Known rows, with every step that occurs
keluner -> napi: [-26 -16  -7  23 -23  19   7  33 -32   9  10  23  -6 -29 -29  13 -26   8
  39 -44 -23   3 -22  22   0 -14   2 -17  -4 -15  -8   6 -11  30]
nitan -> fenisid: [-12 -25  -8  17  12  10 -18   6   3  37 -14  61  -7 -18  -9  14 -27  -3
  -1 -44 -12 -21  -6  45   1 -16  -2  31   4   6  -7   7   6  -2]
napi -> keluner -> vede -> ragofu -> magipev -> gula -> nitan -> zibo: [ 10  31  34 -27 -11 -25  15  10  -9  25  21 -64   7  50   7   1  40 -31
 -26   9   9   9  23 -68  29  55  -6 -21  -2   1 -22   7   3 -41]
keluner -> vede: [  3 -10   9  23 -16  20  18  23  -3  14  -9  16  -3 -19  -2  17 -16  14
  10 -27 -25   9 -21  -5 -17 -36  10  -5 -10  -3   4   9  -7   8]
fenisid -> nitan -> fekuze: [ 27   3 -22  28 -17 -13   5 -13  -2  15 -24  15   4  11 -13  16 -58 -18
   8 -14 -10 -14 -24  12  -4 -17  12   3  12 -15 -52  46  -2 -11]
napi -> keluner -> vede -> ragofu -> magipev -> gula -> nitan: [  3  23  25 -24 -13 -21  33  19  -9  -4  31 -71   8  37  -3   3  29 -10
 -34  22   9  21  -1 -53  26  32  -4 -23 -28  -3  11   9  12 -32]
bopop -> fuza -> pifa -> nitan: [-41  20 -31  15 -20  -1 -24   1  37 -34   7  20  20 -28   1   8 -10 -20
  15 -23 -33 -25   2  11 -86 -47 -13  -4  17 -18  16  -7   8  -5]
pifa -> nitan -> fenisid: [ -4  -6 -31   3  -3  15 -25 -17   3  18  -5  44   6 -17 -16 -13 -34  -4
  17 -44 -15 -36  -3  18 -36 -31   0  15   5 -10 -13 -25   5  10]
pifa -> nitan: [ 10   6 -15  17 -22  20   3  -4 -10 -17   8  28   7 -18 -22 -13 -30   8
  21 -40 -33 -29 -10  -1 -46 -37   2  -3   5 -21  -1 -27  -3  15]
keluner -> vede -> ragofu -> magipev: [ 29  -8  17  -9  -9   2  41  -9   0  -1   6 -48  -9  -3 -22  16  30  42
   8   0   7  44 -29 -31 -34 -11   6  22 -11  -7  25  14 -20   7]
fenisid -> nitan -> zibo: [ 31  22  -3  30 -29  -6   4 -17  -3  22  -7  34  13   6  15   8 -40 -28
   7 -41 -16 -28  -7 -10 -16  -2   2  -6  27 -10 -48  10   2   5]
vede -> ragofu -> magipev: [ 26 -14  15  -3  -2  -3  34  -9  -7 -13  13 -18 -11  -1 -31  10  21  35
   4 -14   3  22 -21   4 -29   6  -4  40   2  -8  26   9 -16  -1]
fekuze -> nitan: [  4   0  10  31 -31  -2   7  19   3   9  -5  30  -8 -13  11   7 -28  18
   2 -25 -28 -24 -38   9 -20 -47   8  21  -7 -10 -23 -10  38  29]
nitan -> gula -> magipev: [-20   2   4   6  17   5 -16  18  -2  12 -35  45 -12   9  28  -1  -8   7
  24  -6  10  -5   8  11  31   8  18  -7   6  -4  -3 -24   4  28]
ragofu -> vede: [  9   0  13  21  10  23  30 -12  -8   6   5  36  -4 -26  -8  10 -16   0
  -6   4 -49   3  -4  17 -30 -28  -7  15  -2   5  -2  27   7  -5]
gula -> magipev -> ragofu -> vede -> keluner -> napi: [ 16 -22  -2 -13  21  -3  24  -6 -26 -27  44 -34 -25 -42 -17 -19  14  -6
  18  57  18  35   7   0  24  26  -1 -25   6  34  39   7  -1  40]
ragofu -> magipev -> gula: [  0  -7  26  11  -2   3  32  -4  -8 -12  -6   7   3  -8  -6   7  15   3
  -6 -43 -48  29  16   9  -5  35 -16  18 -13  13   3 -16 -16   1]
vede -> ragofu: [ 10 -30   9  20 -10  -8  13  10 -16 -15  13   6 -19  -1 -32  11  -2  25
  -8 -24  11 -10 -38  32   1 -19 -11  26   0 -13  25   8  -8   7]
gula -> nitan: [ -9   7 -10  27 -12  26  -8  31  -4   9  14  31  11 -13  16   6 -28  13
  14  -1   0 -38  -8   6 -15 -17  22  -8   0 -21  -9   8  20 -26]
vede -> ragofu -> magipev -> gula -> nitan -> zibo: [  4   7  17  -2  -4  -6   1 -11  -7   3  10 -36   9  28  17  -1  47   3
  -5  -4  31  -5  24 -19   4  62  -8   9   7  -7 -21 -10  -5 -32]
nitan -> fekuze: [  2 -27  -2  26   6   3  -8  14 -10  26 -28  32 -17  -2 -33  17 -30  -3
  15 -25 -23 -11  -7  35  10 -11   7  26  13  -7 -30  40 -14 -25]
bopop -> kima: [ -4  -4  13  34  -6   7  11  38   9  28 -22  37   2 -44  -8  12 -25  24
  17  -1 -38 -16 -38  18  -1  -4  22  24   6 -25 -18  13  33  -4]
nitan -> gula -> magipev -> ragofu -> vede -> keluner -> napi: [ -7 -14  -1 -27  36  -7   1  -2 -29   2  18 -31 -18 -17  -7 -16  31 -19
  28  72  31  35  16  -2  56  50  -7 -34   0  24  17  -4  -5  56]
fekuze -> nitan -> pifa: [-15  18  17   5 -47  15 -27  -2  12   8 -11  36   9   9   8   5 -37   9
  -6  -8   4  -6 -26  18 -17 -35  11  40   2  -1 -33  -4  27  29]
bopop -> magipev -> gula -> nitan -> pifa: [-58  31   0  12 -12  13 -23   3   5 -13  -6   9  39  32  35 -18 -10 -14
 -12  25  41   9  11  18  23  46  11  -2   0   0  -3  -8  23 -32]
kelad -> vede -> ragofu: [ 14 -39  16  13   4 -13   0   2  -9  -9   7   1 -23   4 -20  -2  16  18
 -26   1  13  13 -32   2   6 -19 -11  46 -24  -2  26  16   3  -6]
vede -> kelad: [ -2 -26 -23  28 -23 -16  18  24  -4  18   3  27 -19 -15 -24  15 -13   8
   1 -27 -26   2 -12  29  24 -14 -12  17  15  -8  41  14 -20  -3]
fuza -> pifa: [-23 -16   1   7 -22  25 -10  21  12  -7  11  40   5 -35 -12  24 -19 -24
 -14 -53  -9 -16 -14  46 -30 -35  -2   5   6   2   7  -3 -11   5]
napi -> keluner -> vede: [  4   9  25   3 -14  -5  25  43 -13  26   9  16  -8   3 -25  14 -28 -25
 -17 -26 -53   1 -15 -21  15 -29   3 -15  -7   3   4  23   6  -5]
ragofu -> magipev: [ 18   3  17   7   0  14  31   2  -2   6  -2  20   0 -19 -16  10  -2  17
  19 -28 -43  18   1  -3 -39   5   7  29   5   0   5   6 -11  -6]
magipev -> ragofu: [ 18 -41  20  13  13   2  14  21  -6  -8  10   9 -10 -17 -30   5  -6  16
 -16 -33 -21 -20 -17  29   8 -16  -9  11   0  11  24   6 -13  -7]
magipev -> gula -> nitan: [-26  -1  -2  31 -13  14  -8  26  -9 -10   7  20  14  -2  26   0 -12  -3
 -12 -18  -4 -27   8  19  15  12  -1 -21 -17  -6 -12 -12  13 -23]
gula -> nitan -> pifa -> fuza: [ -7  45 -25   4 -22  28 -56   0   7 -25   0  38  29   4   8   7 -51   4
  28   4 -11 -16  30  20 -53 -35  20  -6  24 -13 -30   8  -5 -43]
zibo -> nitan -> pifa -> fuza: [ -4  48 -33  12 -23  11 -62  17  -3 -40  -6  35  28 -21 -19   7 -34  39
   8 -49 -22  -1  -3  35 -43 -30   1  14  33   2 -23   8 -10 -14]

Rows
[-13 -11  -8 -14  11  -8 -10 -17   7   8   6 -28  10  15  14   2  32  12
 -17   5  48  -3   9  14   8  43  -7  22 -18   1  -2  -8  11 -29]
vede -> ragofu -> magipev -> gula -> nitan -> fenisid
[  4  10  14 -28   2 -31  16  13  -7  20   3 -83  -3  54 -21   9  23 -18
 -24  38  17  22   8 -47  42  40   4 -12 -18  -3 -24  45   0 -59]
napi -> keluner -> vede -> ragofu -> magipev -> gula -> nitan -> fekuze
[ 12 -26   8  13 -17   1  20  13  -9  -5   6 -22 -15  -2 -20  17   7  32
  -5 -10  16  13 -43   0  -6 -34  -3   7 -13 -10  26  14 -13  14]
keluner -> vede -> ragofu
[  5  27  -1 -31  -3  -7 -40 -45   9 -55   2 -40  22  35  13 -11  28   8
 -14  40  21  50  44 -21 -34  24  -8  28 -17   9  -9  -1 -14 -53]
kelad -> vede -> ragofu -> magipev -> gula -> nitan -> pifa -> fuza
[-18  -6 -15 -45   9  17 -39  -8  25 -29   0 -12   7  -3   8 -22  12 -18
   4 -16  43 -35  12   1  -7 -18   6 -40   7   0  12 -62 -14  36]
fuza -> pifa -> nitan -> gula -> magipev -> ragofu
[ 45  18  -5 -18  28 -31  16 -44  -1 -15  11 -25   2   5  27 -20   3 -33
 -10  84  35  16   4 -19  34  37  -5 -25   6  27   7   1  17  40]
fenisid -> nitan -> gula -> magipev -> ragofu -> vede -> keluner
[  5  -9  22 -18  58   7   8 -16   4   4 -16   2 -14   3  21 -10  19   8
  -6  42   6   1  19   0  29   6   1 -13  -3  21  10  -1   4  15]
nitan -> gula -> magipev -> ragofu -> vede
[ 13 -29   2  -4   9  -1  27   2 -38  -8  52 -32 -12 -45 -52  -3  13 -20
  10  38 -13  28 -10  14  14  22 -24 -12  -4  24  26  26 -11  28]
magipev -> ragofu -> vede -> keluner -> napi
[  6 -11 -19  21  -5  -5  39  -9  -1  21  10  20 -15 -24 -15  13  -3   2
 -11  14 -44  18  -1  19   4 -22 -18  19  10   3  36  37 -11  -9]
ragofu -> vede -> kelad
[  3   6 -19 -55  22   4 -21 -37  14 -35  31 -30   3 -20   4 -31  31 -54
  -6  58  45  -2  27  -7 -10  14 -11 -28  11  25  26 -42  -5  45]
fuza -> pifa -> nitan -> gula -> magipev -> ragofu -> vede -> keluner
[  3   4   6  -7 -15   6  25  -2   0 -16  14 -72  11  16  20   5  43  29
  -7  22  36  28  -5 -38  -9  23   5 -13 -31  -9  11  -2  -3 -17]
keluner -> vede -> ragofu -> magipev -> gula -> nitan
[  3  24 -12  18 -16  -5  -1  -3  -5  23 -24  33  21  18  16  13 -33 -21
   8 -16  -7 -14 -24   1  10  -3  -2 -16  -2 -23 -41   2   7  29]
fenisid -> nitan -> gula
[  5  31 -14   8  -5 -10  -4 -11   7   4 -31  31   7  20  49  -4 -34  -7
  20   3  24  -7  -8 -11  20   2  21 -29   5 -12 -26 -18  15  42]
fenisid -> nitan -> gula -> magipev
[  4  -4  -6 -22  24   2 -18  -8   2 -18 -13  -7  -3  11   7 -33   3  13
  22  -3  22 -29  13 -17  13  -3   8 -29   3  -6   8 -52  -6  33]
pifa -> nitan -> gula -> magipev -> ragofu
[-25 -14 -11  28   0   6 -24  22  -8  13 -21   7   4  17   8   8 -17 -14
  -4  -1   6 -25  16  27  34  20   6 -10  -8  -9 -45  24   2 -50]
magipev -> gula -> nitan -> fekuze
[ 14  -7  27  -6 -14 -26  30  34 -17   8  23 -23 -20  21 -43  13  -7  -8
 -31 -13 -10   4 -40 -15  27 -27  -9  -2  -9  -5  26  26   1   1]
napi -> keluner -> vede -> ragofu
[ 14 -11  22  10  51  -5  51 -15   3  -6  13 -15  -1 -17 -10 -15  10   7
 -20  35 -25  11 -15   8 -10   0  -6   9   3  20  35  24  15 -22]
bopop -> magipev -> ragofu -> vede
[ 11  -1 -33 -31  27 -15  10 -38  11   0  -3 -29 -12   7   6 -31  26   9
   7  51   9   1  28 -25  25  -4  -9 -26  10   3  41 -21 -15  20]
pifa -> nitan -> gula -> magipev -> ragofu -> vede -> kelad
[-10   8 -12 -52  28  27 -19 -41  28 -27   7 -18  11 -12  17 -23  19 -26
  -8  23  27 -20  25  -9 -27 -25   0 -38   2  11   4 -39  -5  31]
fuza -> pifa -> nitan -> gula -> magipev -> ragofu -> vede
[  2  24  -6   5 -18  15 -40 -12  -1 -32 -14  51  11  -4 -21  12 -48   1
  21 -32 -42   9  23  40 -46 -35  -4  19  28   2 -16   5 -28 -14]
nitan -> pifa -> fuza
[-28  -9 -40 -20 -19  27 -42 -16  25   7   9  41  19 -34 -14   1 -28 -35
  -2 -59   7 -40  -1  34 -58 -45  -2   4   8  -3 -12 -32  -2  14]
fuza -> pifa -> nitan -> fenisid
[-62  37 -34  -8   4  -7 -49  -4  47 -23 -26  22  15   0  43  -6   6 -19
  35   9  13 -19  26  -6 -44 -18   5 -26  21 -17   9 -33  15  22]
bopop -> fuza -> pifa -> nitan -> gula -> magipev
[  3 -10  -4  -9  -1  -4   8  -7   3   6 -14 -83   3  33   3  13  35  19
   2  39  45  30   4 -30  10  32  13  -2 -22 -10 -23  33 -15 -45]
keluner -> vede -> ragofu -> magipev -> gula -> nitan -> fekuze
[  9   5  24 -17  33  -8   4 -19  19  10 -19 -12 -14   8  47 -16  15  20
  -9  56   9 -11  -4 -17  21 -19   8  -6 -10  16 -19 -16  43  43]
fekuze -> nitan -> gula -> magipev -> ragofu -> vede
[ 13   0  42 -24  -9 -35  52   6 -15  -9  16 -58  -8  31 -32   8  33 -13
 -43 -14 -26  46  -8 -32  30  27 -25   1 -26  14  25   6 -12  -1]
napi -> keluner -> vede -> ragofu -> magipev -> gula
[ 31 -23  24 -11  13 -11  24 -18  -1  -6   7 -23 -17   3 -22  -4  37  27
 -12  13   5  42 -17 -27 -22   6  -3  59 -22   3  28  16  -7 -14]
kelad -> vede -> ragofu -> magipev
[ 10   6  19  28 -31  -8 -11  11   3  38 -14  35 -10   0  22   5 -19  -1
   9 -38 -25 -36 -16  -4 -17 -23   5  23  21  -8 -56 -13  29  19]
fekuze -> nitan -> zibo
[ -5 -24  18 -11  39  -5 -14  18   3   2 -24  10 -16  12  14 -10  10  15
   4  -1  21 -14   8  11  49  12   6 -12   2  10  15 -24  -7  21]
nitan -> gula -> magipev -> ragofu
[ -4  22  16   8  -4  12  -4  -2  -2  22  -3   1  19  11  36  -1  23 -15
  11 -17 -13  -7  46 -24 -10  61   3  -4  12  -1 -45 -12  -1 -38]
ragofu -> magipev -> gula -> nitan -> zibo
[ 11  14 -12 -16  46 -18 -21  16 -12 -14  15 -24  -2 -25  12 -24  48  20
 -17  59  42   8  -4  -3  50  49  -6  -7  11  33  22   0  23  26]
zibo -> nitan -> gula -> magipev -> ragofu -> vede -> keluner
[-26  36 -17   9 -22  16 -57  -7   1 -45  -6  27  32  14  18   4 -36 -11
   4 -12 -13  -5  46  34 -20  -2  -5 -17   7   2 -30 -14 -12 -37]
magipev -> gula -> nitan -> pifa -> fuza
[  1 -21 -23  22 -29  -9  25  25   6  30  -4  -1 -15 -17 -11  19  -6  16
   6 -16 -19  25 -17  -3  16 -30  -2   0   2  -5  43  21 -26   3]
keluner -> vede -> kelad
[  3  -2  -4   3 -29 -36  32  45  -6  42  12   0 -20   7 -34  16 -17 -24
 -21 -17 -49  18 -14 -18  48 -21  -9 -10   5   2  42  33 -10 -11]
napi -> keluner -> vede -> kelad
[ 12 -31  34  -7  11 -22  24 -26  -8 -25   1 -35 -12  14 -12  -6  56  12
 -37  -3  -2  54   0 -13  11  37 -27  47 -39  16  25  -3 -11  -9]
kelad -> vede -> ragofu -> magipev -> gula
[-22  -3 -28  13   8  22 -35  19  10  41  -1  47  11 -13  22   6 -30   2
   9  -7  21 -45   1  24  -7 -12  21   7   1  -9 -21   8  29 -32]
gula -> nitan -> fenisid
[  2 -21 -10 -19  42 -22  17 -13  14  22 -12 -14 -25   7  11  -6  32  10
 -10  49  10  17  23   4  63  11 -12  -7   9  18  47   9 -14  10]
nitan -> gula -> magipev -> ragofu -> vede -> kelad
[ 20   5  -3  -9  16 -19   0 -13  11  -7 -20  -7   4  22  34 -11 -17   0
  -1   8  35 -16  -9 -11  35   6  12 -34   1   3  -9 -17   6  32]
fenisid -> nitan -> gula -> magipev -> ragofu
[  9  -3  24 -11  10 -14 -10 -21   0   9   6 -41   4  34  29 -16  64  -5
 -21  23  35  16  30 -50   8  63  -9  27 -16   3 -21  -3   3 -47]
kelad -> vede -> ragofu -> magipev -> gula -> nitan -> zibo
[ 12  10  -3 -31  42  15   1 -41   4 -16  -6 -12  -1   3  14 -34  13   8
  11  38   3 -16  24 -27  -9  -9   3 -30  -2   4   4 -30   1  27]
pifa -> nitan -> gula -> magipev -> ragofu -> vede
[-36  21 -29 -29 -13  28 -43  -8  21 -19 -11  25  12  -5  23 -14  -7 -25
  24 -23  34 -25  14  -1 -26 -21  16 -35  10 -16  -9 -61  -6  45]
fuza -> pifa -> nitan -> gula -> magipev
[-10   2  -3   6   9   5  -3   2   0  15 -20 -17  10  16   6   6   6  -5
  11  10  -4   5  31  -5   6  45  12   5  -6  -3 -44  24  -5 -56]
ragofu -> magipev -> gula -> nitan -> fekuze
